Every row comes from one small tree of marks. The marks that hang from a mark follow it in brackets, in alphabetical order. Every link used is in the known rows. Which tree was each row made from?
Known rows
E[L[P]]: [ 0.09  0.07 -0.06 -0.40 -0.25 -0.12  0.19  0.12  0.64  0.06 -0.01  0.23
 -0.40  0.31 -0.31 -0.45 -0.09  0.12 -0.11]
K[J]: [ 0.13  0.06 -0.26 -0.44 -0.21 -0.10  0.21  0.11  0.68 -0.17 -0.05  0.11
 -0.46  0.25  0.11 -0.51 -0.09  0.07 -0.21]
H[P[K[E[L]]]]: [-0.11  0.10 -0.08 -0.31 -0.28  0.02  0.26  0.00  0.26 -0.07  0.07  0.23
 -0.46  0.17 -0.19 -0.30  0.01  0.11 -0.20]
H[P[K[E[L] J]]]: [-0.08  0.20 -0.15 -0.23 -0.29  0.03  0.23 -0.02  0.19 -0.23  0.12  0.27
 -0.49  0.08 -0.04 -0.27  0.03  0.09 -0.22]
E[H[P] K]: [ 0.02  0.08 -0.04 -0.56 -0.19 -0.13  0.14 -0.29  0.32  0.12 -0.20 -0.10
 -0.40  0.19  0.00 -0.50 -0.15  0.37  0.07]
P[K[E[L[Y]]]]: [-0.06  0.17 -0.13 -0.19 -0.08  0.12  0.16  0.10  0.58 -0.11 -0.04  0.36
 -0.56  0.32 -0.17 -0.09 -0.02 -0.07 -0.25]
L[E[K]]: [-0.06  0.12 -0.20 -0.47 -0.20 -0.11  0.12 -0.06  0.53 -0.10 -0.17  0.02
 -0.43  0.15  0.14 -0.62 -0.20  0.18 -0.06]
K[E[L] Y]: [ 0.00 -0.08 -0.14 -0.12 -0.32  0.09  0.18  0.03  0.59 -0.10  0.00  0.20
 -0.28  0.50 -0.10 -0.29 -0.15 -0.09 -0.23]
M[K[J]]: [ 0.13  0.02 -0.21 -0.43 -0.07 -0.06  0.27  0.00  0.48 -0.05  0.06  0.06
 -0.48  0.26  0.15 -0.48 -0.17  0.15 -0.20]
H[P[K[Y]]]: [ 0.11 -0.14 -0.15 -0.39 -0.04  0.02  0.24 -0.07  0.53  0.08  0.08  0.24
 -0.45  0.42  0.12 -0.34  0.03  0.28 -0.16]
E[H[P[K]] L[Y]]: [-0.08  0.30  0.01 -0.31  0.05 -0.08  0.09 -0.22  0.35  0.18 -0.09  0.36
 -0.41  0.27 -0.03  0.05  0.00  0.11 -0.08]
H[P[K[E[L] Y]]]: [-0.06 -0.03 -0.10 -0.16 -0.22  0.12  0.19 -0.09  0.33 -0.04  0.12  0.29
 -0.39  0.38 -0.06 -0.19  0.00  0.09 -0.20]
M[K[E[L] Y]]: [ 0.00 -0.11 -0.08 -0.11 -0.16  0.13  0.22 -0.09  0.40  0.01  0.11  0.13
 -0.31  0.50 -0.07 -0.26 -0.23 -0.02 -0.24]
K[Y]: [ 0.15 -0.17 -0.21 -0.36 -0.14 -0.01  0.20  0.06  0.81  0.01 -0.05  0.13
 -0.35  0.56  0.09 -0.44 -0.10  0.08 -0.18]
L[P Y]: [ 0.10  0.03 -0.12 -0.50 -0.12  0.17  0.04  0.05  0.83  0.04  0.02  0.26
 -0.55  0.41 -0.28 -0.42 -0.12  0.08 -0.09]
P[K[E[L] Y]]: [ 0.04 -0.05 -0.14 -0.09 -0.13  0.09  0.22  0.07  0.57 -0.11  0.05  0.26
 -0.40  0.51 -0.01 -0.19  0.03  0.02 -0.25]
M[K[E[L[Y]]]]: [-0.10  0.11 -0.06 -0.24 -0.13  0.16  0.15 -0.04  0.40  0.01  0.01  0.23
 -0.49  0.31 -0.23 -0.16 -0.29 -0.11 -0.22]
L[E[K] Y]: [-0.09  0.18 -0.19 -0.40 -0.10  0.02  0.01 -0.13  0.60 -0.08 -0.20  0.15
 -0.54  0.17  0.08 -0.42 -0.27  0.05 -0.04]
M[K[E[L] J]]: [-0.02  0.12 -0.15 -0.19 -0.23  0.04  0.24 -0.02  0.27 -0.17  0.10  0.11
 -0.41  0.22 -0.05 -0.34 -0.20 -0.02 -0.26]
L[E P]: [-0.07  0.12 -0.18 -0.46 -0.32  0.10  0.04  0.01  0.65 -0.07  0.09  0.17
 -0.37  0.28 -0.09 -0.64 -0.09  0.15 -0.12]

Write each row's tree
[ 0.04  0.20 -0.17 -0.41 -0.07 -0.04  0.15 -0.19  0.34 -0.04  0.04  0.12
 -0.41  0.22  0.23 -0.31  0.12  0.31 -0.11] => E[H[P[K[J]]]]
[ 0.07 -0.11 -0.30 -0.19 -0.30  0.27  0.10  0.00  0.67 -0.32  0.10  0.09
 -0.39  0.48  0.12 -0.43 -0.10 -0.02 -0.23] => K[E J Y]
[ 0.05  0.08 -0.30 -0.30 -0.15  0.17  0.21  0.11  0.59 -0.35  0.08  0.12
 -0.56  0.28  0.09 -0.45  0.11  0.13 -0.26] => P[K[E J]]
[ 0.14  0.06 -0.13 -0.47  0.07  0.16  0.07  0.07  0.82  0.03  0.05  0.34
 -0.66  0.42 -0.20 -0.31  0.07  0.21 -0.11] => L[P[K] Y]
[ 0.07 -0.16 -0.23 -0.24 -0.10  0.25  0.20  0.06  0.72 -0.17  0.10  0.15
 -0.47  0.56  0.07 -0.36  0.09  0.12 -0.24] => P[K[E Y]]
[-0.20  0.32 -0.07 -0.44 -0.15  0.07 -0.12 -0.47  0.26  0.06 -0.16  0.09
 -0.39  0.13  0.11 -0.30 -0.24  0.18  0.08] => L[E[H[P] K] Y]
[ 0.01  0.12 -0.09 -0.51 -0.05 -0.05  0.20 -0.14  0.41  0.12 -0.02  0.10
 -0.37  0.30  0.07 -0.34  0.11  0.35 -0.08] => E[H[P[K]]]
[-0.15  0.18 -0.07 -0.26 -0.17  0.15  0.14 -0.05  0.33 -0.05  0.04  0.38
 -0.54  0.19 -0.23 -0.09 -0.06  0.01 -0.20] => H[P[K[E[L[Y]]]]]
[-0.08  0.20  0.01 -0.39 -0.27 -0.23  0.18 -0.18  0.29  0.16 -0.10  0.15
 -0.20  0.24 -0.08 -0.25 -0.13  0.12 -0.08] => E[H[P] L]
[-0.11  0.09 -0.10 -0.33 -0.21  0.05 -0.04 -0.49  0.26  0.06 -0.07 -0.01
 -0.22  0.31  0.26 -0.41 -0.18  0.26  0.06] => L[E[H[P] K[Y]]]
[ 0.08  0.10 -0.22 -0.46 -0.12 -0.07  0.25 -0.02  0.40 -0.10  0.08  0.21
 -0.56  0.14  0.16 -0.42  0.06  0.27 -0.17] => H[P[K[J]]]
[-0.02 -0.15 -0.19 -0.29 -0.20  0.27  0.19 -0.08  0.45 -0.09  0.17  0.17
 -0.46  0.44  0.02 -0.35  0.05  0.19 -0.19] => H[P[K[E Y]]]
[ 0.23 -0.06 -0.28 -0.25  0.03  0.01  0.20  0.05  0.73 -0.14  0.05  0.23
 -0.51  0.48  0.31 -0.31  0.08  0.16 -0.23] => P[K[J Y]]
[ 0.02  0.01 -0.23 -0.34 -0.21  0.19  0.21 -0.01  0.41 -0.21  0.15 -0.02
 -0.48  0.26  0.03 -0.51 -0.16  0.08 -0.25] => M[K[E J]]
[ 0.15 -0.04 -0.23 -0.30 -0.06  0.03  0.19 -0.12  0.47 -0.08  0.14  0.26
 -0.49  0.36  0.26 -0.33  0.05  0.24 -0.16] => H[P[K[J Y]]]
[-0.13  0.32 -0.15 -0.40 -0.27 -0.05 -0.04 -0.44  0.13 -0.12 -0.07 -0.04
 -0.31  0.02  0.28 -0.49 -0.16  0.27  0.05] => L[E[H[P] K[J]]]
[-0.15  0.24 -0.06 -0.18 -0.20  0.16  0.00 -0.11  0.53 -0.06 -0.12  0.20
 -0.31  0.40 -0.18 -0.09 -0.15 -0.15 -0.15] => K[E[H L[Y]]]
[ 0.02 -0.06 -0.18 -0.18 -0.02  0.29  0.09 -0.13  0.66 -0.10  0.05  0.05
 -0.32  0.65  0.13 -0.26  0.14  0.17 -0.18] => P[K[E[H] Y]]
[-0.05  0.10 -0.01 -0.27 -0.15  0.30  0.05 -0.09  0.42  0.04  0.17  0.25
 -0.52  0.35 -0.45 -0.23 -0.24 -0.01 -0.16] => M[K[E[L[P Y]]]]
[ 0.16  0.06 -0.03 -0.44 -0.19 -0.19  0.17  0.00  0.53  0.07 -0.16  0.12
 -0.52  0.22 -0.31 -0.51 -0.15  0.23  0.02] => E[K L[P]]
[ 0.13  0.10 -0.06 -0.37 -0.07 -0.12  0.24  0.13  0.62  0.07  0.03  0.30
 -0.50  0.32 -0.23 -0.35  0.09  0.22 -0.15] => E[L[P[K]]]
[ 0.07  0.10 -0.27 -0.21 -0.07  0.22 -0.03 -0.12  0.62 -0.19  0.25  0.31
 -0.43  0.42  0.25 -0.42  0.10  0.19 -0.16] => L[E P[K[J Y]]]
[-0.08 -0.06 -0.12 -0.28 -0.33  0.31  0.03 -0.29  0.40 -0.03  0.09  0.00
 -0.20  0.53  0.00 -0.36 -0.08  0.13 -0.09] => K[E[H[P]] Y]
[ 0.06  0.33 -0.08 -0.22 -0.02 -0.17  0.00 -0.25  0.45 -0.02 -0.28  0.15
 -0.46  0.22  0.07 -0.09 -0.19  0.03  0.00] => E[H K[J] L[Y]]
[ 0.02  0.07 -0.09 -0.30 -0.13  0.16 -0.13 -0.39  0.55  0.02 -0.02 -0.01
 -0.27  0.48  0.10 -0.49 -0.09  0.30  0.09] => L[E[H K[Y]] P]
[ 0.06  0.15 -0.05 -0.35 -0.16  0.01  0.07  0.05  0.71  0.08 -0.03  0.38
 -0.48  0.34 -0.36 -0.25 -0.16 -0.01 -0.10] => E[L[P Y]]
